Known rows, with every way that one mark hangs from another
R[V]: [ 13 -11  -5   2  -9  -3  -7   0  -2   0  -3   9   0  20  -1   1  13 -11
   9  -1  25   0   1  -8  23 -10 -11]
A[S Z[J]]: [-17   5 -12 -48 -14 -22  19  -4 -11 -13  15  -2  -1   0  -9  24 -23  18
  -9  27 -30  25 -21 -37 -17  19  11]
V[A[S Z[P]] J]: [  0   7 -16 -12 -16 -16 -10 -12 -11   7  40 -14  17 -22  17  -7  -3   1
  14  13  -6  62  -8 -24  20  19 -23]
S[J R T[Z]]: [-17 -13  15 -24  -7 -26 -38  -1 -26 -30   1   5   6 -17  -4  13  18  -8
  21 -26 -51  -8   3  37   6  10  44]
S[R[V] T]: [  8 -20  -2  13 -15 -25 -21  -4 -29 -30  -8  19 -14  24  -4   6  15 -14
  27 -15 -17  -3  17  24  32   8   7]
Z[J P[V[A T]]]: [-25 -34 -35 -18  24  -2  15 -12  23  -7  17  -7  33  -9 -28 -15  -4  11
  18 -18  -2  42  17 -17  15 -30 -47]
A[S Z[P]]: [-11  -3 -29 -42 -28 -12   8 -17 -13  -2  32   3   1 -27   0   9 -16   6
   5  29 -30  32 -24 -37  -9  19  -3]
T[S]: [-11  -4  -1  16 -13  -3 -10   8   7  14  -2  12   0   4 -14   7 -10  -3
  11  28   4 -12   9  14 -12   8  12]
X[S[J R[V] T]]: [ -8 -34 -14   4 -20 -21 -14 -11 -52 -43   7  10  -1   9 -13   9  28 -27
  32 -23 -32  -2 -24  20  47   0  14]
P[V[A[Z[J]]]]: [ -1  -2   0 -37   9 -25   8   0  -3 -16  22 -10  14 -11 -35 -11  -4  25
 -14   0 -14  26  13 -13   5  -4 -31]
R[V[A T]]: [  4 -18  -2  20  15  -6 -22   7   4  21   1  -3  27  22   6  -7  -3 -10
  25 -10  66  27  17  -2  59 -36 -35]
A[S]: [-12   4  -1 -11  -4 -10   1  -6 -12   7   9  10 -10  14   5   5 -15  -1
  -7   2  -3   8 -22 -21  -2   9   0]
Z[J P[V]]: [-18 -35 -37 -30   0  -2  28 -17  13 -29  11   6  11 -16 -35  -8   6  11
   3  -7 -45  16   1 -24 -19  -6 -24]
V[A J T]: [  0   0  15  37  27   9 -20   6  11  14  10 -29  29   8  27 -15  -5   2
  17 -24  46  45  17  12  45 -26 -23]
T[S[J] Z]: [-22 -14  14 -20 -17 -10 -35  12   6   7   6   7  23 -16 -14  16  10  -6
  17  20  -8 -17  -6  16 -10  -1  36]
P[V[A[Z]]]: [ 14   3  15 -21   6 -22  -9   1 -13 -13  32  -8   4 -20 -24 -16  -8  19
 -12  -2   4  15   8  -4  23  -9 -36]
V[T[S Z[J]]]: [-34 -15   8 -20   5  11 -15  13  29   7  -5  -5  30  13 -23  22 -23  11
  34  29  20   4  10   2 -27 -18  21]
R[V[A[Z] T[S]]]: [  5 -14   0   6 -11 -19 -27  15   6  24  18  -1  30   7 -10  10 -21   0
  33  40  64  21  20   4  53 -25 -17]
P[V[J]]: [  8  -8  23  21  13   6  -5  -6  -2 -33  17 -13  -4   2  -1 -24   8  12
 -12 -23  -4   9  -3   5  17  -8 -18]
V[A[Z[P]] J T]: [  3  -4 -11   5   6   2 -10  -4  11   6  36 -38  41 -35  16 -12  -4   5
  27   5  22  66  13  -6  44 -17 -26]
P[V]: [  2 -10   8  -6   9  -2   1  -7  -5 -24  12   4 -10  -2 -20 -14  -4  13
 -15 -12  -5  -9  -4  -2   7  -8 -19]
S[A[Z] J R T]: [-21 -19  -5 -18 -18 -57 -21 -13 -49 -40  22   6  -7 -43   9  16  -9  -9
  -2  13 -88   2  23  43  36  35  47]
E[J T]: [  2   5  43  -8  18  -4 -18   4  -7  -1   4  -5  -7 -12  31 -23  -4  17
   0   0  24  36   6  12  31  -4   7]
A[Z[J P]]: [-10 -12 -46 -49 -19  -9  28 -12   7 -13  12  -8  20 -33 -16  12   3  11
  13  28 -45  33   0 -29 -23  10   3]
R[V[T[S[J]]]]: [-21 -42  -9  17 -10 -15 -25   6  11  13   1   7  26   5   4  18   3 -11
  25  17  32  -2  -2  10  52 -32  13]
E[T[S[R] Z[J]]]: [-22   5  44 -23 -10 -12 -27  19   1 -29 -14   7  -4   5 -30  18 -15  23
  40  28   9  13  27  22 -28  -1  26]
E[J]: [  0  -6  16   3   6   8 -18  -3  -4   6   2  -1   0 -10  19  -7   3   3
  -5  -4   9  22   1  13  26   9  12]
V[A]: [  3   6   1   7   8  -9 -13   5   0  20   5   0  14   3   0  -9   4  -2
   5 -11  19  16  14   6  12  -3 -18]
V[T]: [-10 -13   1   5  16   8  -1   2  10   2   4 -11  13   1   8   2 -15   6
  12   1  26  13   1   1  24 -25  -4]
A[S[T]]: [-19  -5  -1 -16  -2 -24  -3  -7 -22  -3  20  16 -10  18  19   0  -7  -3
  -5  -6 -44   2 -17  -9 -16  23  11]

Rows
[-21 -15  12 -35   3 -20 -28   2 -10  -9   9   1  18 -16  11   0  25  -8
   5 -19 -54 -10  -9  14 -12   0  39]  S[J T[Z]]
[-30 -30 -18 -39 -16   5  -5  -5  23 -21  15  14  18 -13 -53   1   3   9
  25  23 -29  -4   6 -10 -50  -2  -5]  T[S Z[J P[V]]]
[  0 -22 -11  12   3  10   1 -20   5 -32  26  -8   5 -19  -6 -26  14   3
   3 -16 -19  24   0  -6  12  -6 -28]  Z[P[V[J]]]
[  1 -18  12 -17   9  11 -27   7   9  -1  -1  -6  22  20   1   3  -4  -5
  29   3  59   6   1 -11  28 -43  -6]  R[V[T[Z]]]
[-19  -4 -17 -25 -22 -13  16 -12 -46 -52  15 -12  -5 -15 -36  20 -28  -4
  16  37 -36  16   5   9   9  28  18]  X[S[A[Z[J]] R]]
[-27 -28 -28 -24  -1 -27  -8 -21 -11   3  35  16  17 -25 -15 -14  12  -1
  -9 -25 -34  26 -24 -19  27  -3 -32]  Z[P[V[A[S[J]]]]]
[ -1 -12  23  34  38   3 -19   1   9 -11  25 -29  20   5   3 -29  -7  13
   2 -32  38  35  14  10  52 -34 -44]  P[V[A J T]]
[-22 -20  -8  11 -10 -28 -20 -10 -31 -22   0   6  -9 -27   3  15  -7 -16
   3   2 -37   0  19  42  42  19  33]  S[A J R]
[-15 -24 -34 -21   7  -8  13 -13  13 -10  12   5  22 -12 -36 -17  12   4
   7 -18 -28  31  16 -16  -9  -5 -44]  Z[J P[V[A]]]
[-13 -36 -20  11 -20 -19 -16 -15 -54 -37   7   9  -4  -1 -12   9   4 -34
  25   3  -7  -3  -7  25  64   6  13]  X[S[A J R[V]]]
[ -8 -33 -19 -24  -5  17 -18  -5  16  -1   7  -3  30   1   1   0   7 -11
  50   3  41  21  -1 -22  22 -37 -12]  R[V[T[Z[P]]]]
[-19  -1  19   0   7   6 -43  20  19  31   7  -2  34   6 -11   5 -18   0
  38  20  57   9  22  17   6 -25  -5]  V[A T[S Z]]
[  3  -5  42   8  38  13 -38   6  11 -12  25 -29  27   5  -2 -31  -3  14
  13 -32  50  33  13   9  39 -39 -36]  P[V[A J T[Z]]]
[-16 -36  -7  25   1 -22 -36  11  10  31   6   6  40   9  -2   7   4 -16
  29   8  47  11  10  17  65 -33  -6]  R[V[A T[S[J]]]]
[-31 -25  -4  26 -24 -33 -33  -3 -24 -14   4  19  -5 -24  -8  24 -14 -19
  11  28 -36 -15  28  55  30  30  44]  T[S[A J R]]
[-12 -11  -9   6 -13   0  -2  -8 -38 -32   2  -5   1 -18 -27  11   9 -12
  20 -13 -10   3 -30  20  31  -2  14]  X[S[J R]]
[  9 -21   6  37  10   8 -15   2  10  -9   2 -20  17  24  28  -4   2  -5
  24 -11  53  28   3  -3  60 -33 -13]  R[V[J T]]
[ 33   9  20  30 -15 -23 -36   4 -25 -18   9 -17   2   2  -1   1   9  -4
  25  -5  42  48  27  18  70   1 -19]  S[R[V[A[Z] J]]]
[ 16  -8  16  60   8  -5 -36   2  -8  -9  -1 -19  17  24  10  -1   1 -11
  42 -24  72  49  30  26  88 -27 -27]  S[R[V[A J T]]]
[-17 -15 -12 -29 -13 -38  -7  -8 -24 -14  27  -6   7 -45  14   9  -9  -5
 -18  29 -48   5   5  13  26  18  30]  S[A[Z] J]
[ -9 -37 -12  15  -7   4 -12  -7 -32 -31   5  -9  11   4 -19  12   3 -18
  39 -12  40  17 -29  14  81 -39   1]  X[S[J R[V[T]]]]
[  4  -9  18   9 -34  -4 -49  11  -9 -13  -9  20  -3  20 -30  22  -2  -9
  42  25  41 -14  18  25  13  -2  19]  T[S[R[V]] Z]
[-26 -21 -12   6 -15 -10  -6 -15 -51 -39  13   0  -4 -20 -14  11  -7 -25
  14   4 -32  -2  -9  36  37  14  26]  X[S[A J R]]
[ -1 -22  -9  -9 -30 -47 -25  -9 -43 -34  11   4  -6 -28   0  21  -5 -16
   8  22 -23   9  19  27  68  16  27]  S[A[Z] J R[V]]
